What can hang from each mark
Z: E
E: T Z
W: S
K: S
J: B R T Z
B: J W
T: J S
S: B J N T W

Each row was made from one small tree. Brackets hold a mark, then the marks that hang from it, in alphabetical order. Every link used is in the known rows. Write each row's tree.
Known rows
{W {S B}}: [  0.1  -9.2  -0.7   5.2  -1.6 -37.8  -3.0  -3.7  -1.9 -11.8 -12.4   0.7
  10.0   1.3   9.8  18.7   0.1  -8.6  10.6   7.3  -4.2  -3.4   1.8  -4.5]
{W {S B J T}}: [  3.3 -23.8  -2.9   8.5   0.5 -44.4  -3.6   6.2  -6.7 -34.0 -20.7  -2.8
  18.7   6.8  -3.5  18.0   1.5 -21.0  -3.3  34.4  -8.2   2.9   4.1   4.3]
{W {S {B J} N}}: [  4.1  -7.5  -8.5   6.7  -3.6 -49.0  -9.5   0.4   0.8  -6.9 -13.9   7.4
   8.4   2.8   6.8  15.2   0.8   7.3   3.4  12.6 -13.3 -11.5  -0.8 -11.3]
{S B {J R} N T W}: [ -4.3 -10.2   1.1  12.3   1.5  -4.0  -6.1  21.5  -4.3 -37.7 -33.0  34.1
  15.1   5.6  13.7  15.5  -9.1  -4.4  -3.3  34.6 -26.6  11.6   4.3 -14.1]
{T J S}: [  0.7  -4.7   2.6   2.7  -2.9  -3.4  -6.2  -4.1  -7.6   1.3 -12.9   6.1
  10.6  -1.7  12.6  16.9  -2.8 -23.2   4.0   6.8   4.6  -0.4   5.4  -6.5]
{K {S B {J R} W}}: [-10.5  -0.9   1.8  16.1   4.5   1.6  -3.7   6.6  -5.3 -25.8 -21.9  26.6
  14.6  15.6  14.4  12.2  -8.4  -9.3   0.4  29.7 -34.1   6.2   6.5 -18.1]
{Z {E {T S}}}: [ 12.0 -12.6  -0.5   6.2  -3.8 -16.7  -0.4 -15.5   3.2   4.4 -21.7  -4.9
   9.8   1.6  11.1  17.0  -7.6 -33.8   1.2  -2.9  15.5  -5.2   6.9  -3.3]
{J {B W} R {T S}}: [  6.6  -2.3  -1.0   7.7  -3.3  -2.0   7.4  -7.7 -11.9 -27.9 -18.5  18.7
  13.3   0.0   8.9  11.6  -6.7 -24.8  -7.6  -4.0 -12.3  -2.2   6.8  -9.5]
{B {W {S {J T}}}}: [  6.4 -16.8  -6.4   6.5   0.6 -43.1   1.9   3.6 -10.3 -26.8 -15.8 -10.3
  14.6  -1.1  -4.7  15.3   1.8 -33.2   1.4   2.5   0.7  -4.8   6.2   7.2]
{E {T {S J}}}: [  9.2  -4.9  -0.6   5.9  -3.1   4.0   0.4  -7.7  -2.5  -5.8 -17.1   1.1
  15.8   0.3  -0.4  14.3  -3.2 -33.5  -1.7  15.7  -2.6  -1.9   7.1   0.4]
{E T Z}: [  2.5  -2.3  -7.4   9.1  -2.1  21.5  -2.4  -8.4   4.9  -0.1  -8.1 -11.8
   9.6  -7.7   6.8  14.7  -3.4 -41.9   4.9  -9.1  -4.2  -2.1   5.5  -3.3]
{E {T J {S W}} Z}: [ 12.8  -2.5  -4.2  12.7  -5.3  21.3  -5.3  -1.6   5.1   6.8 -20.8  10.4
  10.8  -6.8  18.9  17.3  -2.5 -37.7   7.9  13.8  -1.5   5.9   5.0 -15.9]
{E {T {J B}} Z}: [  4.0  -8.2 -13.0  14.7  -5.2  16.3  -7.2  -5.1  -4.2  -4.4 -18.7  -2.4
   8.0   0.1  18.1  16.9  -5.3 -40.2  -3.5  -4.7 -13.8  -1.1   5.4 -12.7]
{W {S N {T {J {Z E}}}}}: [  9.3 -35.4  -8.9  10.9  -0.5 -59.3  -7.0  14.1  -2.9 -11.1 -18.0   3.5
  11.6   9.1  17.7  16.2   5.0 -26.4  12.4   5.8  10.8   5.0   2.1  -1.3]
{B {J R {T S} Z}}: [  8.5 -11.2  -3.6   3.9   0.2   9.4   6.1  -2.1  -6.4  -1.8  -7.6  12.7
  21.3   3.2  -3.7   0.7   7.2 -29.6   4.9  -0.4 -17.6  -1.5   2.4   3.1]
{Z {E {T {J B R} S}}}: [ 11.2 -21.9   1.4  15.2  -7.0  -4.9  -0.7 -11.6  -8.0 -10.5 -33.1  16.8
   9.4  12.9  23.6  17.5 -12.4 -30.9  -6.5  -0.4  -2.3   0.0   7.8 -13.9]
{S N W}: [ -5.5   5.3   0.1   7.6  -0.1   2.9  -8.3  12.0  -1.0  -6.8 -15.6  16.7
   3.3  -5.8  19.5  13.2  -6.9  -1.9  10.6   9.2 -10.9   1.6   3.2 -14.9]
{S J N}: [ -7.4  -1.8  -2.4   5.7   0.4  -7.2  -7.1   5.7  -6.2 -13.6  -9.5   3.7
   8.9  -1.0   4.5  15.1  -6.3 -11.7  -0.8   7.7 -11.1  -1.8   4.7  -2.0]
{W S}: [  0.2 -12.4   2.6   7.4  -0.9 -21.2  -1.1  -2.6  -5.3 -13.7  -5.3  -5.8
   7.6  -0.8   3.3  14.8   1.4 -16.7  11.0   5.0  -0.6  -2.9   3.9   1.9]
{Z {E {T J {S B W}}}}: [ 13.8 -14.3  -2.9   8.6  -5.0 -32.7  -9.1  -1.6   3.5   9.5 -44.7  16.8
  10.5   5.8  32.3  23.0  -9.2 -23.6   6.2  13.2   8.2   0.7   5.0 -20.9]
{K {S T W}}: [ -3.2  -1.4  -3.3  13.6   5.2   4.9  -6.4  12.1  -1.1 -22.8 -16.7   9.6
  12.0   5.5  10.8   8.2  -4.9 -24.9   2.1  30.2 -13.3   5.4   7.9 -14.3]
{J {B W} R {T S} Z}: [  7.9  -5.6  -5.7   6.5  -1.3  -3.0  10.5  -3.9 -13.1 -21.5 -14.3  21.1
  17.9   4.0  10.4   6.9   3.5 -30.4   0.0  -6.5 -16.5   2.1   4.5  -7.0]
{S {J R Z} W}: [ -8.9 -13.8   4.6  11.4   4.9  21.4   2.0  14.2 -14.8 -23.0 -17.3  20.2
  15.0   9.8   6.9   6.6   3.5 -20.0   7.9  20.1 -29.6  12.7   4.4  -1.3]
{B {J T} {W {S N}}}: [ 11.6  -9.6 -14.0   5.7  -2.5 -49.8  -3.9   5.9  -2.8 -13.3 -15.4  -1.0
   9.3  -4.6   1.3  11.1   2.4 -13.8   2.3  -6.4  -3.0 -15.2   2.6  -4.8]
{K {S B {J R} T W}}: [ -5.9  -8.3  -0.1  17.3   5.6   1.4  -4.0  14.1  -5.2 -39.5 -27.5  26.7
  19.0  16.6   9.6  11.5  -7.5 -18.6  -5.6  43.3 -31.0  11.0   7.7 -15.7]
{K {S J N T}}: [ -3.8  -1.3  -9.0  12.3   3.8 -12.2  -7.7   9.5  -0.8 -25.3  -8.0   7.3
  14.9   7.3   2.4  11.1  -6.1 -22.9  -6.2  25.0 -14.2   1.3   7.4  -7.3]
{J B R}: [ -9.4  -6.3   4.6  11.9  -0.9  18.9   0.6  -4.0 -14.9 -27.6 -13.3  13.5
   7.0   6.1  10.8  10.9  -8.4 -13.3  -4.6   1.6 -23.9   1.1   5.9  -8.0]

Which tree is each row?
[  2.3  -0.4  -4.1   3.6  -0.3 -12.2  -0.1   0.7  -4.1  -3.1  -2.5  13.4
  16.2   2.0   3.5  10.8   5.7 -14.7   5.7  15.4 -10.5   3.5   1.8  -1.3]
{T {S {J Z} N}}
[ -5.1  -3.1  -5.2   8.5   2.9  -2.2  -5.5  18.1  -6.7  -9.2 -13.7  17.3
  11.5   3.0  12.1   9.1   3.7 -10.4  10.5  19.1 -22.4   7.7   1.8  -7.0]
{S {J Z} N W}
[  1.9  -9.4  -3.9   8.5  -1.3 -48.0  -3.6   5.1  -8.5 -28.8 -12.9   2.8
   8.0   0.9   2.9  18.6   0.5  -9.9   0.7  10.3  -2.9  -5.3   4.3  -3.2]
{B {W {S J N}}}
[ -1.3   2.5 -16.7   6.9   1.1 -45.6 -14.7  12.6   0.0 -19.7 -27.4  20.2
  12.8   6.7  27.5  20.0  -6.4 -19.5  -2.9   8.1  -4.5  -3.6   6.6 -27.4]
{K {S {B W} N {T J}}}
[ -3.9  -9.7   0.7   9.3   2.6   2.3  -0.4  12.5  -6.6 -23.0 -30.6  20.9
  16.9   2.8  11.3  13.3  -8.7 -18.9   4.4  13.2 -25.5   6.7   4.7  -6.0]
{S B {J R T} W}
[  3.6   2.6  -4.4   8.3  -6.6 -11.2  -8.0  -1.9  -7.6  -4.2 -14.1  23.0
   6.5   0.4  21.9  17.1  -7.0  -5.0  -2.4  10.2  -8.7  -1.4   3.4 -19.0]
{T {J B} {S N}}
[ -1.1 -12.7  -8.3   2.9   1.3 -22.0 -11.0   3.4  -6.8 -17.9 -25.4  -2.3
  15.9   5.0  -0.9  11.4  -1.1 -18.3 -12.4  21.7 -14.6  -6.2   3.5  -4.7]
{S {B J} T}
[  3.9 -21.9  -4.8   7.6  -2.0 -19.3  -9.5  -1.5  -3.2   5.1 -31.5  -8.0
   6.6   4.8  22.1  19.5 -10.1 -40.3   4.4 -15.6  12.8  -5.1   7.9  -5.4]
{Z {E {T J}}}
[ 13.3  -3.7  -6.6   4.9  -6.2 -40.7  -5.0 -11.8  12.4   9.7 -26.7  11.9
   9.9   0.9  23.9  22.1 -10.8 -14.7   4.3  -2.9  11.2  -6.9   3.2 -15.9]
{Z {E {T {S B N}}}}
[ -6.3 -14.3  -1.6   6.2   2.8  14.4  -0.7   2.1 -13.7 -11.1  -8.7   7.6
  14.4   9.6  -0.3   2.7   6.5 -20.4   2.0  -0.8 -26.1  -2.1   2.9   0.5]
{B {J R Z}}
[ -3.1  -9.2  -4.2   6.8   1.6  -9.6  -7.5  12.8  -6.1 -27.3 -15.0   3.2
  13.5  -0.3  -0.4  14.1  -5.4 -21.1  -6.8  20.9  -9.1   3.0   5.8   0.9]
{S J N T}
[  1.4 -23.1   2.4  14.6  -0.4 -13.7   6.5 -11.0 -16.8 -23.5 -14.7  12.5
  15.9  20.2   3.8   9.9  -0.3 -21.7 -10.8  17.0 -18.6   7.1   4.5   0.2]
{T {S {J B R {Z E}}}}
[ -3.3 -16.2  -6.2  14.0   1.4   4.9   1.0  14.5 -14.9 -40.2 -15.5  25.0
  17.3  12.9   4.8   7.2   0.2 -18.6  -8.3  22.4 -34.9  11.0   3.9  -3.1]
{S {J B R Z} N T}
[ -2.1 -15.3   0.4  10.5   2.0   2.1  -7.6  14.0  -8.2 -30.9 -35.8  21.8
  14.9   8.3   6.8   9.0  -3.7 -10.4  -8.9  32.0 -29.1   3.1   4.0 -13.4]
{S {B {J R}} T W}
[ 11.7  -4.5  -5.7  10.9  -5.6  13.6   0.0 -17.1   5.7  -3.6 -17.7  11.0
  16.9   1.4   2.7  12.9  -1.4 -26.8  -7.0   8.7 -19.7  -5.0   3.0 -12.1]
{E {T {S {B {J R}}}} Z}
[ -2.5 -14.4  -7.0   6.7   5.2 -15.0  -5.3  19.8  -8.8 -24.0 -28.8  12.9
  21.3   9.4   7.0  10.8   5.6 -23.6   1.0  38.3 -23.1  12.5   2.7  -4.1]
{S B {J Z} T W}
[ -6.8 -10.3  -7.7   9.2   2.1  -3.1  -1.0   2.0 -18.7 -18.7 -10.4   1.2
  14.6  11.5   2.1   8.0   4.7 -23.1  -5.5  15.1 -28.3   3.3   3.4   0.7]
{S {J B Z}}
[  5.5 -12.7 -14.0  10.3  -3.8 -48.7  -4.9  10.1 -13.8 -16.9 -16.5  17.8
   7.0   7.8  24.0  16.0   7.8 -10.8   8.2   0.0 -10.8  -1.5   1.2 -16.3]
{T {J {B {W {S N}}} Z}}
[  2.8 -11.2  -9.1  16.5  -5.1  16.6  -2.4  -4.0 -10.7 -23.8 -26.9  10.9
   7.8   3.6  20.9  17.9  -7.1 -41.0  -8.5 -12.1 -17.6  -0.1   7.7 -17.8]
{E {T {J {B W} R}} Z}
[  1.6  -3.9  -4.1   5.8  -3.4 -44.5  -5.5   0.8   3.6  -8.7 -11.1  11.6
   7.4  -1.7  16.0  19.8  -1.9   3.6  13.9   5.6  -4.8  -4.5   0.1 -10.7]
{W {S B N}}
[ -1.1  -2.2 -12.3  11.7   7.4  -0.4   0.0  14.9  -3.6  -5.9 -10.2   8.0
  19.6   8.5   7.7   3.0   3.9 -35.0  12.2  15.5 -24.0   6.3   5.2  -4.4]
{K {S {J T Z} W}}
[ 11.9   2.1   1.6   7.3  -3.4  14.6  -0.6  -1.2   3.2   0.8 -23.7  14.4
  10.5  -4.7  14.7  12.8  -4.1 -24.2   9.4  17.1  -2.6   1.5   5.8 -12.6]
{E {T {S W}}}
[  2.4 -28.9  -5.5  16.3  -0.1  -3.5   4.1  -3.3 -13.5 -21.3 -26.8   6.8
  14.5  20.6  10.3   9.9  -3.5 -36.3  -6.1   0.0 -21.4   3.7   6.3  -0.8]
{S {J B R {Z {E T}}}}
[ 11.1   1.1  -4.2   8.4  -4.7  19.7   1.3 -16.2   7.9   4.2  -5.4  -4.9
  12.6  -8.8   4.0  14.9  -1.3 -40.1   3.1   1.8   0.9  -1.1   5.0  -4.5]
{E {T S} Z}
[  3.7 -30.5  -2.2   8.8   0.1 -27.5  -1.1  13.7  -8.5 -24.7 -22.0  20.9
  20.1  11.8  15.8  14.7   8.5 -26.3  13.9  13.3 -11.8  10.8   2.1  -3.6]
{W {S B {T {J R Z}}}}
[  3.5   9.2   3.1   6.7  -2.9   0.4  -4.7   4.3   2.1  -2.8 -12.6  24.5
   6.1  -7.5  17.1  13.8  -5.2  -0.2   9.1  19.9  -5.7   2.5   2.8 -16.9]
{T {S N W}}
[  1.1 -29.7  -1.8  11.7   2.0  -2.7   3.3  -0.3  -7.7 -13.2 -23.1   1.2
  16.3  15.6   7.8  10.7  -1.6 -42.2   3.3  -6.7 -10.0   3.8   6.8   5.0]
{S {J R {Z {E T}}}}
[  7.7   1.6   0.9   4.7  -0.8   4.2   0.9   3.4   0.5  -1.5 -15.5  10.7
  12.6  -9.0   9.9  10.4  -4.0 -23.1  10.5  11.5  -2.2   2.6   4.6  -6.0]
{J {T {S W}}}
[  8.1  -9.6   4.3   7.4  -5.4  21.4  -0.2  -3.6  -3.1  -2.9 -23.0  20.9
  13.2   1.1  18.2  15.7  -6.0 -34.1   7.7  -3.3  -1.2   1.6   7.6  -9.5]
{E {T {J R} S}}
[ -3.0 -20.3  -1.6   8.6   3.0   2.4  -5.8  23.9  -9.8 -21.1 -34.4  32.6
  18.4  10.1  25.6  12.0   2.2 -24.0  10.4  20.3 -21.6  16.1   3.1 -14.2]
{S B {T {J R Z}} W}
[ -0.5 -11.5  -5.3   4.3   1.3  -3.4  -0.5   2.7 -12.5 -21.6 -22.0   1.7
  13.1   0.4  -0.6   7.4  -2.9 -28.8  -6.8 -14.3 -13.7 -10.3   6.6  -2.5]
{B {J R T} W}
[  6.2 -29.8  -5.6   7.4   0.9 -28.2  -3.7  14.6  -9.7 -16.2 -13.6   0.9
  16.6   6.1   8.1  12.0  11.9 -34.9  13.7  13.8  -0.2   7.4   3.2   3.5]
{W {S {T {J Z}}}}
